Known rows, with every way that one mark hangs from another:
Q724{Q563 Q716{Q492 Q760}}: [-11.4  24.0  59.1  11.5  27.8 -29.5   6.4  14.9  17.1  -1.2  30.8  10.1
 -26.0   2.3  46.9  14.4  25.2  73.3  -6.2  35.6  18.0  -9.3  19.3]
Q563{Q479 Q724}: [ 17.0  26.4   2.9  12.3  -8.1 -20.5  16.5  -9.6  15.0  -0.8  -1.7   9.5
   1.8   2.1 -15.2  24.7  15.7   0.7  13.3  -5.3  -1.8 -10.1   3.0]
Q181{Q479{Q563}}: [  7.1  -0.3  13.3  24.5  -0.1  16.7  -0.6 -16.2  12.4  27.9 -12.2 -15.5
  -5.6 -21.7  23.8  -8.6  20.7 -29.5  -0.4  -2.4 -11.3  -7.9  -8.6]
Q816{Q563{Q479}}: [ 35.8   6.0   5.6  -5.8   3.8 -19.3  14.9 -15.1  10.1   9.7 -14.3   5.4
  -6.2  16.6   6.3  15.4   7.2   1.7   8.2  -3.6  16.2   4.1 -16.9]
Q479{Q181 Q563}: [  3.1 -11.6   2.0  -2.6  -5.6  14.3  18.9  -3.2 -19.5  26.7 -24.9  -5.5
   1.1 -22.1  32.4  16.9  18.1 -13.6  -8.3  28.2  -3.4  27.1   2.0]
Q760{Q716{Q492{Q563{Q724}}}}: [11.7 32.5 26.7  7.5 10.5 -4.3 15.0 27.8 11.8 34.5 31.8 -5.9 -3.2 -3.3
 35.6 11.8 19.9 21.1 -3.9 55.8 -6.9 -6.5 33.3]
Q816{Q563{Q492 Q724}}: [ 28.0   9.6  26.0   4.5  20.7 -17.6  45.5  -0.6 -10.4  21.2   3.9  19.3
  10.9  16.1   2.3  17.9   6.3  -4.8  -1.3  28.2   7.4   8.7  -2.7]
Q760{Q716{Q492{Q563{Q479{Q181}}} Q724}}: [ 26.6  33.8  -9.0  -5.8  20.1 -24.5  -1.6  19.0  22.2  24.1  16.2  -1.6
 -37.3  -5.5  44.4  27.3  47.5  32.8  13.6  77.2  -2.8  13.0  37.2]
Q760{Q716{Q492 Q724{Q563{Q479{Q181}}}}}: [ 12.0  56.3 -11.9  24.0  32.4 -30.6  -7.0  16.8  21.6  11.6  26.4  13.1
 -40.1  -6.3  37.4  36.6  46.7  39.8  14.3  50.0  13.5   5.2  35.6]
Q716{Q492{Q563{Q479}} Q724}: [ 24.0  16.7  14.1  -6.3  34.3 -27.8 -22.2  10.8  27.1  27.2  15.4  -3.0
 -28.3  12.4  29.5  -1.6  31.6  31.8   9.3  55.6 -17.6  -8.8  25.7]
Q492{Q563 Q716}: [  8.6  22.7  15.8 -14.5  16.2  14.0  10.8  26.6   6.6  32.3  14.3 -15.8
  -9.5   7.8  33.8   7.5  15.7   1.9  -5.8  36.3  -2.8  -4.5  12.6]
Q760{Q716}: [  5.4  26.4  -7.1   1.6   2.5   3.4  -1.0   8.3   4.7  -4.2   6.0  -3.4
  -8.4 -12.5  10.7  13.7   5.7   4.4  11.7  -4.4  10.1   0.5  18.6]
Q760{Q716{Q724}}: [  7.8  38.7 -22.7   8.2  26.8  -2.0 -11.2   6.7  10.9   1.3  11.9   2.7
 -13.4  -3.7  17.3   5.9  13.2  10.9  15.8   6.5  -4.4  -7.4  41.1]
Q716{Q492{Q563{Q479}} Q724 Q760}: [ 21.9   4.7  19.5  -3.6  31.5 -32.2  -8.0   6.6  28.3  14.6  21.8   7.0
 -32.5   2.6  38.0 -15.4  34.2  63.9  -4.4  60.7  -8.9 -15.1  33.4]
Q716{Q492}: [  0.7  -4.2   6.6   2.7   9.0  -9.8  -5.3  20.7  -0.4  -1.0  15.1  -2.1
  -2.8   2.7  11.5 -12.0   2.2  20.2  -5.3  31.9  -3.1   0.7   5.0]
Q760{Q716{Q492 Q724{Q563}}}: [ -2.4  51.0   4.4  27.0  51.2 -13.3 -22.9  25.1  15.5  17.8  40.0   6.9
 -24.5   0.9  42.0   4.8  24.1  38.4   3.7  33.3   4.3 -15.5  44.6]
Q716{Q492 Q724{Q563{Q479}} Q760}: [  6.3  25.0  17.1  25.3  43.8 -37.8 -15.0   3.2  26.7   1.8  31.7  21.9
 -36.0   3.8  34.2  -6.4  32.8  70.2  -5.2  33.5   8.4 -23.4  31.9]
Q760{Q716{Q724{Q563}}}: [ -2.2  56.1  -3.8  26.0  42.4  -3.6 -18.3   4.7  16.7  21.3  27.4   9.5
 -24.1  -1.0  31.1  14.8  21.4  18.7   9.4   2.9   8.4 -14.6  41.6]
Q181{Q479}: [  2.0   3.5  -3.4  28.6 -10.4   2.7   0.9 -11.9  22.7   0.5   7.6  -4.9
  -8.5  -5.7  -3.3  -9.1  13.1 -18.7   2.1  -2.2  -6.2 -13.1 -17.1]
Q492{Q563{Q479 Q724}}: [ 21.0  23.0  26.1   1.8  -3.7 -15.1  14.8 -10.3  20.4  30.4   1.7   1.1
  -5.5   5.6   5.0  25.8  25.4   1.6   8.5  19.8  -5.4  -9.3   6.4]
Q716{Q492 Q724{Q563{Q479{Q181}}} Q760}: [  6.1  17.1   3.3  25.8  28.0 -38.5   7.0   3.6  16.6   3.0  26.3  27.2
 -36.2  -2.4  37.1   9.1  43.5  67.7 -12.1  60.0  12.7  -2.6  25.3]
Q563{Q492}: [  5.9   1.8  14.3 -10.6  19.9 -12.6   2.6   7.1  -4.5  -5.4   5.6   6.3
 -11.9  -4.0  -4.5  12.6   4.7   3.1  11.9  13.6   6.8  13.7   4.9]
Q479{Q181 Q563{Q724}}: [  4.7   3.5   6.7  14.8 -11.8  10.3  41.1  -4.4 -21.6  33.4 -19.2   0.7
  16.6 -17.5  25.6  24.5  22.4 -17.7 -12.6  33.8 -10.8  17.2  10.2]
Q760{Q716{Q724{Q563{Q479}}}}: [ 11.6  67.4  -5.4  21.7  40.0 -20.5 -23.6  -3.5  31.2  12.6  17.4  11.3
 -36.5  -1.8  22.1  31.3  33.4  24.2  25.9  -7.5  13.1 -17.5  38.8]

Rows:
[ 11.4  59.8 -19.8  24.1  22.4 -20.8  -1.0  -3.2  20.5  13.3  12.2  15.2
 -36.2  -7.1  25.7  45.7  44.6  21.4  20.1  19.7  18.0   2.9  31.1]
Q760{Q716{Q724{Q563{Q479{Q181}}}}}
[  4.2  39.7  37.3   5.8  10.5 -41.4  10.5  12.6  21.5   4.0  11.4   5.2
 -34.5   4.2  32.8  59.6  46.8  43.7  17.1  43.8  21.8  18.1  -0.3]
Q724{Q563{Q479{Q181}} Q716{Q492}}
[  9.3  29.8  17.2   4.8  23.9 -11.0  48.8  28.7  -4.8 -13.4  26.4  18.6
  -5.9  -6.7  13.6  16.6  18.3  33.1  -5.0  38.2   9.6  -4.6  30.4]
Q563{Q492{Q716{Q760}} Q724}
[ 40.3   1.1   5.5 -16.3   5.4 -31.7  38.5  -6.5  -3.8   5.4 -14.5  19.0
 -18.3   4.2   4.5  40.7  25.2   1.9  12.0  38.2  25.8  37.3 -21.0]
Q816{Q563{Q479{Q181} Q492}}
[ 20.2   7.3  40.9   5.1   3.7 -28.8  23.5   5.1  22.0  15.6  23.9  10.8
 -12.0   0.0  26.8   0.9  30.6  52.9 -12.9  55.9  -2.2 -15.2  19.9]
Q716{Q492{Q563{Q479 Q724}} Q760}
[ 22.1   9.1  -2.5  -5.3  17.5 -29.2  -0.8  11.5  16.2  28.6  10.6   1.0
 -28.7   5.7  33.5  13.9  43.2  28.7   1.9  82.1 -13.5  13.0  18.4]
Q716{Q492{Q563{Q479{Q181}}} Q724}
[  7.6  34.5  48.9  33.8   8.7 -11.3  22.1   6.4  21.9  26.4   2.8 -17.2
  -1.7  -7.8  41.3  20.3  37.8   2.3   7.8  36.6 -20.6  -9.6   8.4]
Q181{Q479{Q563{Q724{Q716{Q492}}}}}
[ 21.0  14.9  12.3   1.9 -20.9 -16.2  37.5  -8.8  10.2  31.3  -3.0   7.6
  -5.6   0.5   9.8  40.1  36.9  -1.4   0.5  47.5  -2.9  11.9   0.4]
Q492{Q563{Q479{Q181} Q724}}
[  6.0  -7.7  21.6  -0.1  34.3 -17.2  -3.1  14.2  12.1  22.7  29.0   7.3
 -19.9   5.6  46.9 -31.3  22.9  57.4 -23.3  72.9 -15.4 -13.2  39.4]
Q716{Q492{Q563} Q724 Q760}
[  6.6   9.7  22.6 -12.6  14.0   8.7  21.9  21.4   8.8  18.3  19.1  -3.5
 -15.5  -1.5  44.4  -5.8  16.8  33.0 -19.2  42.6   5.7  -9.5  22.0]
Q492{Q563 Q716{Q760}}
[ 11.8  39.4  -9.6  -7.2  56.1 -11.3   2.4  32.5   2.2  -1.0  20.2   3.0
 -21.1   7.8  15.8  13.5  19.0  12.3  17.3  36.8  -5.2   0.2  35.9]
Q563{Q492{Q716{Q724}}}
[  6.6  34.0  52.7  -3.0   4.0 -11.6  27.3  -0.2  15.6  34.3   5.7  -6.0
   0.3  14.2  24.8  38.9  25.9  11.2   7.6  33.3 -12.5  -2.7  16.5]
Q492{Q563{Q724{Q716}}}
[  8.2  16.1  51.9  -2.1  11.6 -18.6  64.4  -1.1 -15.4  10.0 -12.6  13.1
  -9.3 -24.3  44.3  53.8  41.5  32.5   4.4  56.6   6.9  29.6  28.1]
Q479{Q181 Q563{Q492 Q724{Q716{Q760}}}}
[ 20.2  21.8   3.5   3.0  -4.4 -33.0  42.1  -2.2  -0.6  -5.5  -0.9  20.7
 -10.5  -7.8 -16.6  53.5  32.0   1.5  18.6  37.3   9.4  23.3  -0.5]
Q563{Q479{Q181} Q492 Q724}
[ 40.2   9.0  19.8 -15.4  23.0 -31.1  17.5  -6.3   6.4   4.2  -8.8  13.5
 -18.2   9.5   0.8  25.3  13.3   4.6  19.1  11.1  21.2  16.7 -13.8]
Q816{Q563{Q479 Q492}}
[  9.4  24.6  65.9  -3.6  27.5 -20.3  40.6   0.0  -3.7   9.1  -7.1   9.0
  -7.8 -20.4  39.2  38.3  30.4  34.8   9.6  28.7   2.6   9.6  35.8]
Q479{Q563{Q492 Q724{Q716{Q760}}}}
[ 20.5  45.6  51.1  -7.0   1.3 -29.5  21.7  -8.1  31.9  25.5  -4.2  -4.7
 -12.7  13.0  17.6  55.4  37.2  16.8  25.1  21.5  -4.2  -4.1  10.6]
Q492{Q563{Q479 Q724{Q716}}}
[ 21.2  29.5  10.7   3.3 -10.3 -11.6  59.7  12.7  13.0  18.7  11.6  10.0
 -14.9  -3.2  32.9  34.5  44.3  31.1 -13.0  64.5   8.1   1.0  18.1]
Q492{Q563{Q479{Q181} Q724} Q716{Q760}}
[  7.4  33.1  49.8  -1.8  19.0 -48.5  32.1  -6.6  17.9 -12.0   8.3  25.4
 -48.2 -11.5  27.5  69.5  49.9  60.4  20.8  34.0  39.1  23.8   9.0]
Q724{Q563{Q479{Q181} Q492} Q716{Q760}}
[ 34.8  21.3  27.6   4.4 -15.5 -40.0  76.7 -18.4  10.0   0.8 -13.3  24.0
  -4.9  13.2  26.3  52.7  36.5  42.0   1.5  38.7  22.2  14.3  -3.5]
Q816{Q563{Q479{Q181} Q724{Q716{Q760}}}}
[  8.3  47.9  43.2  -5.5  21.8 -43.8  20.1  -2.0  15.7   0.6   2.6  13.4
 -44.3  -2.5  16.1  83.9  49.5  26.5  35.9  29.4  30.5  30.4  -0.3]
Q724{Q563{Q479{Q181} Q492} Q716}
[ 43.8  26.4  -1.2 -18.9  18.0 -22.7  50.5  20.2  -3.7   5.6  -4.2  10.4
 -22.2   9.9  18.1  49.1  31.2   4.4  13.2  49.7  29.3  33.1 -10.8]
Q816{Q563{Q479{Q181} Q492{Q716}}}
[ 13.5  18.4  -1.6  -6.6  47.5  -0.3  34.2  24.9 -16.3  13.4   0.5   9.0
 -24.7 -24.3  57.0  14.6  41.0  29.6  -6.0  71.6   1.4  20.3  47.8]
Q479{Q181 Q563{Q492{Q716{Q724 Q760}}}}
[ 12.3  47.3  31.4   3.0  43.5 -25.2  14.4  18.4  17.1  -7.3  27.2  18.2
 -43.7  -7.4  24.0  31.8  33.7  47.7   9.9  16.8  35.9  -6.3  20.1]
Q724{Q563{Q479 Q492{Q716{Q760}}}}
[ 13.9  18.0  30.2  31.4  13.3   0.7  23.8  -9.7   6.8  27.4  -1.3  -2.6
  -2.7 -21.3  12.6  13.2  30.5 -29.5   7.2  17.6 -12.0  -2.6   3.4]
Q181{Q479{Q563{Q492 Q724}}}
[ -5.4  42.3   2.6  23.2  48.4  -2.3   6.2  17.3  13.0  13.1  34.8  14.7
 -23.8   7.4  43.6  -4.2  24.3  46.2 -16.0  25.3   7.1 -26.1  41.3]
Q492{Q716{Q724{Q563} Q760}}
[ 20.4  19.8  34.1   3.0   5.7 -24.9  10.4  10.1  20.8  28.4  16.6  -1.0
  -6.9   7.2  15.9  15.0  26.2  19.8   1.4  49.5  -9.5 -10.5  10.9]
Q716{Q492{Q563{Q479 Q724}}}
